Each row was made from one walk, in order. Every step used is in the known rows, and no mark comes twice. Write each row's walk.
Known rows
L V: 13.3 -7.9 29.5 16.8 -5.8 -14.3 -1.9 -2.0 4.5 21.0 32.1 3.3 10.2 53.2 6.4
 -13.0 -1.1 -11.0 -7.9 -4.2 -40.1 8.6 26.3 -11.3 13.0 -19.9 12.8
F G: -28.8 -21.4 36.6 -0.7 32.0 -8.0 8.2 27.6 -3.8 17.3 18.9 1.4 6.5 32.6
 37.4 11.3 2.4 5.6 4.6 35.5 -7.4 -7.9 9.2 -12.0 24.4 -8.9 10.0
C T R L: -12.2 4.9 7.8 -9.0 12.6 13.4 -15.3 9.8 -17.8 -2.6 33.5 -10.1 3.0 -23.8
 -17.5 -0.6 -2.8 9.3 -24.2 35.8 32.7 0.7 -33.5 8.3 -19.2 -5.3 -5.7
R L T A: 16.0 3.3 -31.2 -15.0 -5.3 25.2 -15.1 20.8 -3.5 -2.0 6.7 10.8 7.0 -13.8
 6.5 1.9 -46.9 18.2 9.5 -22.1 9.6 24.4 4.9 2.6 -33.7 13.4 -0.2
R T A: -12.3 -8.3 4.6 1.4 0.5 9.2 7.5 8.1 -3.8 7.3 -5.5 6.4 -16.4 18.2 17.9
 12.7 -25.9 -18.6 18.6 -4.5 11.8 36.9 38.7 -34.5 -13.7 34.8 14.5
R T C L V: -25.4 18.3 -15.1 12.2 -18.4 -11.8 7.2 -0.3 0.4 -15.9 11.4 45.2 -24.7
 -0.7 -6.9 -37.2 2.9 12.1 3.0 -34.1 -0.8 -20.5 -31.5 -39.2 8.3 -62.5
 -13.1
C L V A T R: 29.9 -3.9 -26.6 -20.9 8.3 3.6 19.7 -35.5 18.8 -5.4 -40.3 -28.6 3.3 1.2
 0.8 3.2 25.4 -25.6 15.1 -29.9 -11.1 -0.4 46.3 -1.3 12.2 1.4 -3.4
V A T C L: -21.2 7.6 -52.5 -13.9 0.3 6.1 18.1 -9.5 -5.3 -23.3 -49.5 7.1 -3.3 -50.5
 4.0 6.7 48.4 -1.5 18.9 -19.9 16.7 -9.6 8.4 -6.4 21.1 25.5 -19.1
V A T C: -4.8 5.6 -16.3 -1.3 -10.4 -19.5 20.3 -16.6 -7.4 -17.8 -49.4 5.8 -10.1
 -9.9 -10.4 15.1 44.2 -10.1 12.5 -5.6 13.5 8.9 25.7 2.6 25.1 55.2 -19.4
C L: -32.7 -7.9 -7.4 3.7 19.0 23.6 -9.9 27.8 -7.0 14.4 22.5 -11.3 29.9 -24.1
 18.8 -5.2 13.9 6.4 4.4 17.3 -0.2 -9.7 5.6 -12.2 10.7 -12.6 16.2
R L C T A V: 26.6 12.1 -7.1 10.0 -24.3 4.6 10.4 -7.9 3.0 -0.6 3.8 14.4 -42.7 -35.4
 22.7 -16.3 -30.2 -8.1 4.4 -44.2 -22.8 -7.4 -67.4 0.2 -41.4 -34.4 -2.9
R L V: 12.0 -3.4 24.7 10.4 4.4 -1.2 -12.1 8.5 -5.7 19.9 63.0 11.6 12.6 41.7 0.7
 -8.7 -31.8 -0.1 -25.8 -12.0 -39.6 -10.5 1.6 -12.6 -2.0 -45.5 4.2
R L C: 4.8 3.3 33.4 15.8 -9.0 -1.3 -26.5 23.0 -10.1 0.2 38.3 -1.9 13.8 -11.9
 -16.5 -12.9 -9.1 4.2 -8.8 10.0 -16.0 5.4 -48.8 19.1 -16.5 -18.5 -6.9
C L V: -3.8 -6.4 -4.4 3.9 5.2 10.3 -3.6 3.6 7.7 20.0 32.3 -0.3 19.9 12.1 19.9
 -25.5 2.6 -2.8 -0.9 -19.0 -34.6 -11.7 12.3 -23.6 9.3 -48.9 12.8
A T C: -20.3 13.8 -2.4 21.4 -13.2 -34.0 -4.2 6.0 -4.0 -29.3 -11.4 12.2 -13.0
 -6.2 -12.4 3.8 45.3 4.6 0.2 15.7 31.5 -5.6 -10.1 9.0 17.4 23.1 -31.1
V A T: 3.0 -1.8 -7.1 -16.4 13.4 -3.9 35.8 -2.5 -2.0 9.0 -23.6 -13.1 7.9 16.6
 7.3 36.0 1.8 -21.1 4.2 -4.8 3.0 30.4 67.4 -5.1 9.8 62.3 -3.7
F V: -23.3 -14.2 27.1 7.2 14.6 -0.4 -6.5 26.4 -0.4 19.6 41.7 -5.6 26.1 45.7
 36.9 -8.0 3.2 8.4 1.1 19.4 -27.8 -28.9 9.0 -19.1 31.2 -29.7 16.7
R L: -17.8 -3.3 20.5 8.7 19.5 7.9 -18.9 30.0 -19.3 19.8 52.7 0.5 25.2 7.9
 -1.3 10.5 -25.0 8.5 -22.5 23.3 -7.1 -8.8 -5.0 -1.8 -1.8 -6.6 6.6
V A T R L G: 28.8 8.8 -15.4 -27.4 28.1 22.1 22.1 -28.9 10.1 -4.3 -21.6 -19.5 -2.3
 42.5 -13.9 46.5 -2.2 -24.0 -22.0 8.6 12.5 -30.2 34.5 19.2 1.0 12.0
 -23.6
R L A T C: 2.7 18.3 -22.5 -3.5 -20.1 -2.9 -6.3 -3.9 -10.1 -23.2 4.0 31.2 -14.8
 -23.7 -18.9 10.4 3.8 9.8 -24.3 -16.4 37.7 17.6 -9.7 12.5 -8.4 8.9 -23.6
V A: -0.6 -16.6 14.3 -4.5 12.3 10.8 16.2 -2.6 -13.1 28.8 -10.8 -18.1 24.5
 13.1 11.6 18.9 7.6 -20.8 10.2 10.0 -26.4 29.7 53.4 -4.9 22.1 54.1 24.7
L R: 2.8 -30.9 21.3 12.9 0.7 -15.1 -34.5 -3.0 7.2 15.5 -16.6 -20.3 29.6 17.2
 0.0 -5.9 2.6 9.1 7.8 43.4 -23.9 -5.5 19.3 31.4 3.6 22.4 29.1

Write each row's walk
3.9 1.2 12.9 28.0 -2.4 -12.7 26.9 -0.4 12.6 19.3 -4.0 10.5 -44.3 30.2
 30.8 21.2 -50.0 -20.8 10.0 -31.1 -12.3 0.2 20.5 -34.5 -7.0 7.7 25.4
R T A V
-16.2 -9.1 9.5 21.4 -21.2 -36.6 -28.2 -9.6 4.7 -18.5 -35.1 24.5 -14.3
 4.1 -28.6 -17.0 2.0 24.9 9.1 27.5 12.3 -13.1 -25.8 14.3 1.0 11.7 1.6
L R T C
-17.4 -5.9 -45.0 3.0 -9.8 -20.4 -32.4 -12.6 15.3 -35.9 -52.8 2.9 2.5
 -47.6 -9.5 -18.8 45.6 29.0 17.9 14.2 19.4 -47.0 -27.4 30.0 1.9 -7.6
 -16.8
A T C L R
-3.0 -6.7 -9.2 -21.7 19.2 -0.7 37.1 6.3 6.8 10.2 -6.1 -9.4 11.7 46.3
 37.0 23.8 -6.2 -7.8 9.7 -13.5 -20.7 -11.7 52.4 -25.8 26.8 11.5 -1.2
F V A T
37.1 4.3 9.5 -11.4 -4.2 -8.0 -3.4 -17.7 2.2 -21.7 -33.6 -31.6 -4.4 -20.5
 -36.7 14.1 11.3 -16.6 5.9 -1.8 7.7 18.5 -10.7 42.0 -17.0 34.7 -22.8
V A T R L C
30.3 -1.3 6.2 -17.7 0.8 -5.2 -0.6 -9.5 9.8 -22.8 -17.3 -26.3 1.0 11.7
 -9.6 0.5 3.3 -4.9 10.3 -11.3 -12.8 -21.6 -26.3 22.7 2.8 -15.0 -20.9
F V A T R L C
-4.5 10.9 14.5 -1.5 -25.9 -2.8 6.7 11.8 -3.9 -7.3 8.2 6.4 -4.5 -27.9
 -4.6 -27.9 13.5 2.1 4.3 7.2 6.4 38.6 -38.1 4.0 -21.4 -3.5 -13.7
L C T
-12.7 -1.0 15.3 -1.4 3.2 2.8 -5.2 -0.6 -7.2 -0.3 2.7 -19.4 1.6 -17.1
 -11.9 -7.3 28.8 -1.6 -3.0 42.0 32.8 20.6 -8.6 7.7 -4.7 20.9 1.8
C T R
-37.8 13.1 19.9 22.1 -14.8 -24.6 0.9 13.2 -13.2 -15.1 4.2 33.2 -21.5 3.2
 -20.0 -5.9 5.5 12.0 -1.5 12.0 29.5 7.2 -25.1 -17.8 11.5 8.0 -10.4
R T C
10.9 2.3 -8.2 13.2 2.0 22.4 17.6 1.4 11.6 34.8 11.0 0.7 0.0 -15.1 31.3
 4.6 -19.2 -6.4 -9.9 -34.0 -20.7 2.4 13.1 -13.5 6.5 -25.3 42.0
C L A V
-41.9 27.6 -30.8 -0.2 -0.1 18.1 16.2 0.6 5.4 -20.2 2.6 41.3 -22.5 6.0
 1.7 -12.0 10.8 12.6 -10.9 -4.0 25.6 -47.4 -35.0 -29.1 10.4 -55.9 -25.8
R T C L G
-8.5 25.0 -16.4 5.3 -18.6 -10.1 -22.4 26.7 -11.8 -23.2 20.1 36.4 1.6
 -25.8 -32.8 -16.3 -13.7 48.5 -11.1 -4.0 26.0 -5.3 -56.4 17.1 -6.5 -12.0
 -23.8
R L T C
8.5 7.3 26.8 5.1 -24.7 -8.3 -12.9 -5.3 3.6 -20.0 -13.7 -19.4 -10.4 -33.5
 -26.3 -31.5 41.6 -3.8 9.6 29.1 21.9 36.8 -49.8 30.2 -17.8 9.4 -11.2
L C T R
-40.5 -1.0 -15.9 17.5 -4.4 7.2 -23.4 12.5 -13.8 -10.7 -3.6 9.2 9.7 -50.3
 1.8 -26.1 60.4 16.2 10.8 13.9 9.7 -25.4 -38.3 -2.7 24.8 -17.1 -1.3
T C L
15.8 -1.6 -3.7 -18.5 22.1 2.2 3.7 -10.5 -6.4 -3.8 -16.3 -30.5 5.8 -2.4
 -20.9 39.1 -3.4 -14.4 -10.0 10.7 19.4 3.6 31.7 19.8 -1.6 44.6 -8.6
V A T R L
7.7 -28.2 -3.5 -3.2 -4.9 -3.0 -18.9 -17.0 12.5 3.9 -44.1 -3.4 -8.2 17.5
 11.9 3.4 -28.6 -5.3 29.8 9.1 -3.3 15.1 36.4 0.2 -23.2 36.0 27.9
L R T A
44.5 -6.1 7.0 -8.5 -1.1 -19.6 21.0 -42.9 16.4 0.3 -39.7 -27.6 -6.3 42.2
 -15.1 11.4 19.4 -34.1 6.7 -16.9 -14.7 17.9 60.9 9.7 14.7 31.7 -1.4
L V A T R
15.7 4.3 11.3 -8.4 -2.6 1.2 -9.6 -12.3 -3.6 -1.1 40.5 5.1 -7.3 11.0
 -18.2 -23.5 -13.2 0.0 -27.6 3.8 -0.6 -7.2 -29.4 -2.0 -18.9 -44.5 -8.6
C T R L V
13.1 12.9 -13.2 -14.5 3.9 13.3 7.6 11.1 -4.4 5.7 29.3 9.4 5.1 2.7 -3.0
 30.0 -41.2 -1.4 -30.9 -17.3 24.6 34.8 35.2 -1.2 -25.5 15.1 -4.3
R L A T
32.6 -0.5 -4.9 -28.4 1.0 15.7 16.1 -32.9 -8.6 10.0 5.5 -1.0 -5.2 8.4
 -13.2 -8.0 -15.4 -13.4 -14.4 -17.8 -16.6 8.8 3.7 -6.3 -8.9 -9.1 0.6
C T R L V A
16.4 -2.3 47.3 19.0 -8.3 -7.0 -46.7 5.1 -5.9 -12.3 12.8 -27.9 9.4 -19.8
 -36.2 -16.2 20.0 -4.1 -2.7 32.5 1.2 1.4 -58.8 46.5 -11.4 -9.4 -5.0
T R L C
-6.5 -21.6 11.1 -10.8 17.5 15.7 18.3 4.8 -4.4 29.3 6.5 -13.3 29.3 43.2
 40.5 8.0 1.4 -5.7 13.5 1.6 -45.9 -11.6 38.0 -22.5 41.8 5.4 26.6
F V A
8.8 -17.9 -28.0 9.3 3.4 0.5 -1.0 -17.2 31.2 14.2 -45.6 -1.1 -28.2 -8.4
 36.2 -1.8 -50.6 0.3 29.2 -30.8 -23.9 -40.3 4.6 -13.3 -21.4 -22.9 38.5
C L R T A V
30.1 15.1 7.1 3.0 -3.1 13.3 12.7 -17.9 1.1 16.4 19.7 3.7 -26.6 -17.6
 -2.2 10.8 -35.7 -1.2 -35.8 -14.1 12.1 9.3 -27.8 9.4 -22.7 -19.3 21.0
C T R L A V
-16.0 14.7 -33.5 -12.4 4.8 20.6 1.2 38.2 7.5 0.9 15.2 4.5 27.0 -33.9 2.3
 -13.2 -21.7 34.1 7.9 -12.2 16.8 13.8 1.5 -7.1 -9.1 -13.8 0.2
C L T
